Known rows, with every way that one mark hangs from another
vumabob{pakeg{rerid}}: [  7  -6   2  -4  41 -30  -7 -15   6 -27   7 -27  36 -19  13 -10 -39   7
 -22   2   5   9   2 -33  28 -10  18 -30  10  11 -25 -39 -43  24  13  11
  59   8  36  34 -11  -1  13  10  -5 -33  -5  -3]
monadom{rerid{pakeg{felev parukaz vumabob}}}: [  6   9  39   3  37   0  -8  15  -4  19   1 -40  29 -26  15 -13 -29 -20
 -53 -13   3  47   5  21  49 -20  36  49   5  30 -13 -20 -50  -4  -6   5
  34   8 -16  15 -26  -3  37 -47  -6  23  -1 -22]
pakeg{felev}: [  0  -4  15   6  29  -8 -20 -10 -22 -21   6 -23  35 -18   8 -14 -26   1
 -43   0  -2  12  -2  29  17 -17  24  31  -4   1 -15 -20 -43  -3   5  20
  57  -6  22  25 -47  -2   8 -25  -7 -25 -10 -14]
rerid{monadom pakeg{felev}}: [ -3  13  47   4   2   0 -23   1 -20  -8   4 -24  40 -22  13 -15 -38   4
 -43   6 -47  -1   0   6  44 -22  22  25  23  23 -16 -17 -44 -15 -11  19
  31 -37  21  23 -28  14  22  -5 -11 -27 -21 -26]
vumabob{pakeg{felev}}: [  5  -2   5   0  35 -20 -24 -14 -22 -36  -7 -25  36 -21  13  -4 -31   4
 -39  -5   0   7   0  40  30  -8  19 -16   1  -2 -13 -40 -46   9   5   7
  62 -20  29  31 -49   9  12  -3  -2 -27  -7 -13]
parukaz{botodes pakeg}: [  1 -11  -5 -26  29   9 -17   3 -23 -19 -15 -20  40 -12   0 -15 -53  32
 -23 -11  -6 -19   1   3   8 -19 -13  30   0   1 -24 -48 -31  10 -13  25
  49 -20  22  77 -17 -27  -6  45  12  18 -34 -16]
parukaz{botodes pakeg{vumabob}}: [-14  -8  -7 -30  37   6 -16   0 -22  -9 -32 -20  33 -11  -8 -10 -47  16
 -25  -3   5  -6   6  15  11 -20 -12  12   5   3 -13 -50 -32   4  -8  17
  43 -25   6  79 -14 -33 -12  55   2  39 -26 -17]
monadom{rerid}: [ 20  -6  15   5  36 -10  -5  -3  14 -17 -12 -33  41 -24   7 -14 -32  13
 -27 -16   8   6   7   3  27 -13  13  11  -1  20 -31 -14 -43  19  -4  30
  40   5   6  17 -21   3  18 -13  -8 -39 -12 -15]
rerid{pakeg}: [ 16   6  31   0   9   2 -11 -11   4   3  -4 -22  42 -19  20 -13 -31  11
 -20 -22 -12 -11   3  -1  16 -21  24   1  11  13 -30 -13 -39   0  -2  20
  29 -42  12  30 -19  18   7   8  -7 -46 -15 -15]
rerid{pakeg{felev}}: [ 10   9  38  -2  12   3 -19  -5 -15  -4  10 -20  39 -20  17 -17 -30   3
 -42 -17 -12   0   0  16  19 -19  31  31   6   9 -16 -19 -44  -8  -3   9
  43 -23  20  26 -41  15  14 -13 -11 -25 -17 -19]
pakeg{felev parukaz rerid vumabob}: [-27   1  10   4  52 -22  -4  -2 -26   7  22 -26  21 -12  -3 -15 -29 -26
 -46  19   3  62  -4 -18  30 -23  37  56   3  18 -10 -27 -51  -1  22   4
  62  35   8  25 -25 -32  22 -68  -5  34   2  -1]
pakeg{felev parukaz rerid{monadom} vumabob}: [-42   9  18  11  39 -30  -9   5 -31   0  16 -30  19 -10  -4 -17 -36 -22
 -47  43 -31  61  -3 -28  56 -27  31  54  18  29 -10 -24 -46 -10  14   9
  55  23  12  24 -11 -37  28 -58  -8  38  -2  -8]
monadom{rerid{pakeg{felev parukaz{botodes}}}}: [ 15   3  29  -6  28   7 -15  23 -21   3  23 -30  38 -23  16 -15 -61  20
 -62 -20 -11  28  -6   8  43 -18  15  80  -4  30 -19 -35 -39  13 -15  11
  42   8   7  57 -27   5  42 -46  12  24 -20 -27]
felev{pakeg{rerid}}: [ 27  -5   6   5  21  -4   2 -10  -9   0  16 -27  41 -16   1 -16 -30  -3
 -33  11  -5  13  -3 -26   3 -16  33  35   4  18 -39 -17 -40  25  21  15
  56  20  34  15 -16  -7  14   6 -10 -21 -14   2]
monadom{rerid{pakeg}}: [ 30   4  39  -4  19   3  -7  -1  24   3  -7 -34  43 -29  19 -22 -30  13
 -30 -32  -4  -6   6  -3  33 -16  19   8   6  30 -30 -10 -41  13 -14  22
  25 -10   6  20 -11  17  24   1 -10 -44 -13 -18]
pakeg{felev parukaz rerid}: [-12   2  13   9  44 -18 -11  -1 -30  -9  41 -23  23 -13   7 -18 -36 -10
 -50   9  -7  54  -8 -31  22 -19  39  73  -5  15 -23 -25 -49   7  16  10
  66  39  27  28 -26 -30  30 -70   5  17  -6  -1]
felev{pakeg{parukaz{botodes} rerid vumabob}}: [  4  -5  -7  -2  33  -3   9   4 -32  17  11 -27  28  -5  -9  -7 -52   1
 -39  26   1  42  -9 -22  13 -23  25  59   5  22 -29 -41 -40  20  23   4
  54  15  12  58  -3 -27  15 -12   6  48 -13   0]
laki{pakeg{felev parukaz rerid}}: [-10   6  19   8  67   8  -2  -1 -23  -6  46 -22  16 -20  20 -14 -46   6
 -42   3  -3  37  -5 -26  34 -35  37 105  -1  21 -17 -43 -51   5  14   9
  65  36  20  26 -10 -30  16 -61   3  19  -2   3]
vumabob{pakeg{felev parukaz}}: [ -1   1   2  15  36 -15 -17  -5 -36 -21   9 -26  27 -19  16  -9 -39  -3
 -35   2   1  32  -4  31  37 -14  25  13  -1  -1 -18 -37 -45  10  14   1
  64 -20  19  29 -45 -13  24 -37  14   1  -1 -11]
vumabob{pakeg}: [ 14  -4   0   5  29 -21 -11 -18  -1 -26 -16 -21  38 -23  16  -9 -32  12
 -16  -7   5  -7   6  16  24 -12  10 -46   7   0 -29 -30 -40  15  12  12
  49 -38  24  36 -25   6   4  18   0 -43  -7  -9]
rerid{pakeg{parukaz vumabob}}: [ -5  12  27   5  22  -3   2  -7  -5  26 -13 -24  33 -22  20 -14 -27 -11
 -13  -6  -7  22   3   3  27 -28  31  12  15  15 -27 -13 -45  -5   9   8
  22 -51 -11  31  -9  -5   8 -23  -1   5  -6 -12]

Rows
[  7   4  10  24  10  -6   6   4 -26  11  20 -30  34 -12  -2 -20 -42  -9
 -30  41 -48  39  -9 -50  30 -23  31  62  17  35 -43 -18 -45  17  23  16
  51   1  23  11  -3 -32  31 -18   3   7 -17  -2] : felev{pakeg{parukaz rerid{monadom}}}
[-29   3  16 -18  37  -9 -11  -1  -4  -9 -15 -29  29 -15 -10 -18 -31 -11
 -21  26 -28  14   3 -54  41 -18   8  10  25  26 -14 -33 -43   0  -2  18
  45   7  17  31   7 -47   7  43 -11  33 -19 -11] : parukaz{pakeg{rerid{monadom} vumabob}}
[  9   6  21 -10  35  -2  -1  13   1  21  -9 -32  35 -20  12 -13 -56  17
 -36 -16   7  24   5   4  45 -24  11  34   4  30 -22 -33 -38  11 -13  13
  20 -15 -18  63  -5   1  25 -18   7  28 -11 -22] : monadom{rerid{pakeg{parukaz{botodes} vumabob}}}
[-22  16  43  12  14  -7 -10   6 -28  13  -6 -27  27 -15  14 -16 -34 -20
 -38  20 -38  37  -2   7  56 -28  30  41  24  24 -12 -19 -49 -23   3   8
  26 -42  -8  23 -25 -11  28 -35  -3  22 -11 -21] : rerid{monadom pakeg{felev parukaz vumabob}}
[-39   3  18 -18  40  -8 -20   5 -22 -16   0 -30  25 -18 -14 -19 -30 -19
 -45  32 -33  29   0 -35  46 -18  15  39  15  26  -2 -41 -48 -10   0  11
  56  32  23  26 -13 -51  13  19 -15  48 -18 -14] : parukaz{pakeg{felev rerid{monadom} vumabob}}
[-39   3   6  -4  36 -27  -2   6 -22   0   2 -26  25  -4  -9  -8 -59   7
 -30  37 -30  40  -4 -44  46 -27   7  40  19  31 -19 -36 -36   8   4  18
  37  -2   4  68  15 -34  20 -27   5  44 -11 -10] : pakeg{parukaz{botodes} rerid{monadom} vumabob}
[-22   4   4  -4  68  14  -6   1 -42  -3   8 -16  18 -12  13  -1 -61  17
 -44   9   9  24  -4  45  35 -40  12  91   1   9  -4 -59 -43  -2   0  10
  48 -18  -3  71 -23 -24   0 -36  11  50  -5 -10] : laki{pakeg{felev parukaz{botodes} vumabob}}
[-18  14  44   0  10  -7 -21  -2 -15  -1 -14 -25  33 -17   7 -12 -29 -12
 -40  14 -36   7   0  21  51 -24  24   8  26  24  -5 -14 -46 -21  -7  12
  24 -40   7  22 -31   7  15  -1 -19 -10 -11 -24] : rerid{monadom pakeg{felev vumabob}}
[  1   0  -3   7  42 -29   2  -6 -10 -12  17 -26  29 -19  14 -13 -39   0
 -19   3  -1  36   2 -43  37 -16  25   1   7  12 -32 -40 -46  21  22   6
  62   7  24  34  -4 -18  25 -28  12  -1  -3   3] : vumabob{pakeg{parukaz rerid}}
[ 24  -8  -7  13  15  12   3   3 -45  12   7 -17  37 -11   3 -12 -57  18
 -33  10 -12  16 -10  21   4 -25  14  68  -5  11 -43 -35 -31  21  16  17
  51 -30  15  58 -25 -14  11  -8  17  16 -22  -8] : felev{pakeg{parukaz{botodes}}}
[-16   2  -1  -1  65  13   8  -6 -23   8  -6 -18  22  -8  14  -3 -60  26
 -16   5  12  10   1  25  28 -44   4  66   8   8 -19 -53 -41   9   4  17
  32 -40 -11  73  -4 -23  -9 -14  13  35  -7  -6] : laki{pakeg{parukaz{botodes} vumabob}}
[ 13  -7 -10   9  22   5   5   4 -41  17 -11 -25  38 -11  -4  -7 -53   4
 -30  20  -2  26  -7  34   6 -27  17  47   3   9 -30 -35 -35  13  18  11
  44 -34  -2  56 -26 -18   4   0  11  38 -16  -7] : felev{pakeg{parukaz{botodes} vumabob}}
[  4  -2   6  -7  42 -25 -18  -8 -16 -35  20 -23  31 -19   9  -5 -34  -1
 -47   2   4  19   0 -16  32  -7  27  -4   6   9 -12 -42 -47  16  11   2
  74  28  40  32 -32  -3  21 -11  -6 -15  -3  -6] : vumabob{pakeg{felev rerid}}
[ -9  -4  -6  -8  47 -22 -16   8 -45 -27  35 -19  25 -12   6  -2 -64  17
 -56   7  -4  41  -9 -16  42 -13  12  42   1  11 -13 -65 -42  19   7  -1
  73  26  33  73 -23 -20  28 -37  17  35  -9  -6] : vumabob{pakeg{felev parukaz{botodes} rerid}}
[ -9  12  32   3  23   1  -9  -1 -24  19   3 -25  29 -23  16 -14 -29 -20
 -39  -4  -4  37   0  24  33 -26  37  38   7  11 -13 -20 -50 -14   7   4
  35 -29  -7  25 -33  -7  21 -40  -1  21  -4 -13] : rerid{pakeg{felev parukaz vumabob}}
[  7   4  18  -8  15   5  -6   4 -21  16   6 -19  37 -15  20 -15 -56  27
 -23 -14 -21   8  -2  -7  20 -26  10  44   5  16 -35 -32 -34   4  -5  14
  34 -45   6  74  -9   4  15 -19  17   8 -20 -18] : rerid{pakeg{parukaz{botodes}}}
[ -5  16  37  14   2  -3  -4   1 -12  14   2 -24  41 -16  22 -22 -38   5
 -13   9 -54  12   0 -24  46 -29  23  30  23  27 -37  -8 -45  -6  -5  21
  18 -58   3  26  -5  -5  23 -24   9 -13 -17 -20] : rerid{monadom pakeg{parukaz}}
[  4  -4 -14   3  31 -18  -7  -2 -32 -18  -4 -21  36  -9  15  -2 -60  29
 -20   1  -2  12   0  18  31 -19   0   1   3   1 -30 -51 -35  20   3  10
  52 -42  15  74 -20  -6  11  -7  26   7 -10  -9] : vumabob{pakeg{parukaz{botodes}}}
[-12  10  22 -12  25   2 -13   7 -38  14   7 -22  31  -8   9  -6 -51   7
 -51  -2  -5  29  -3  28  34 -28  19  53   5  14  -8 -41 -41 -11  -3   3
  35 -31  -4  70 -31  -2  19 -33   6  43 -10 -21] : rerid{pakeg{felev parukaz{botodes} vumabob}}
[-33  -1   1 -33  40  -7 -13   8 -18 -11 -14 -20  30  -8 -18 -10 -60  14
 -30  29 -28   8   0 -49  43 -20 -10  25  21  25 -10 -51 -35   1  -9  21
  46   8  20  73  13 -44   2  53  -3  52 -29 -16] : parukaz{botodes pakeg{rerid{monadom} vumabob}}
[-25  -6  -1 -40  49  -1 -25   7 -32 -15   6 -23  24 -11 -18  -9 -54   5
 -56  10   6  24  -2 -15  20 -17   2  54   3  13   3 -61 -41   3  -2   9
  66  43  23  75 -20 -41   5  24  -4  64 -22 -12] : parukaz{botodes pakeg{felev rerid vumabob}}
[  6  13  35   9  18   6 -14   3 -27  13  22 -26  33 -20  23 -19 -34  -6
 -37 -12 -16  27  -5  11  27 -21  35  59   2  13 -26 -19 -47 -10   5   6
  44 -26  10  24 -37  -2  27 -44   5   0 -11 -16] : rerid{pakeg{felev parukaz}}
[-25  -4   0   0  40 -11 -16   3 -49  -2  -1 -21  24  -6  -1  -6 -52   6
 -48  13   2  40  -4  41  25 -28  12  57  -5   6  -8 -42 -38  -3   6   8
  50 -14  -1  71 -38 -21  11 -45   9  52  -9 -14] : pakeg{felev parukaz{botodes} vumabob}
[-20   6  11   3  73   3  14  -9   1  12  13 -26  19 -19  17 -10 -41  -5
 -16  10  11  33   3 -32  32 -41  31  65  10  22 -21 -38 -48   7  19   7
  44  10  -4  33  15 -35   4 -37   0  23   0   6] : laki{pakeg{parukaz rerid vumabob}}
[-11  17  44  14   4  -2 -18  10 -30   5  15 -25  32 -18  18 -20 -39  -4
 -37  12 -52  27  -3  -5  51 -27  29  58  18  26 -23 -15 -48 -15  -1  12
  33 -40  11  24 -26  -6  35 -40   5   5 -16 -21] : rerid{monadom pakeg{felev parukaz}}
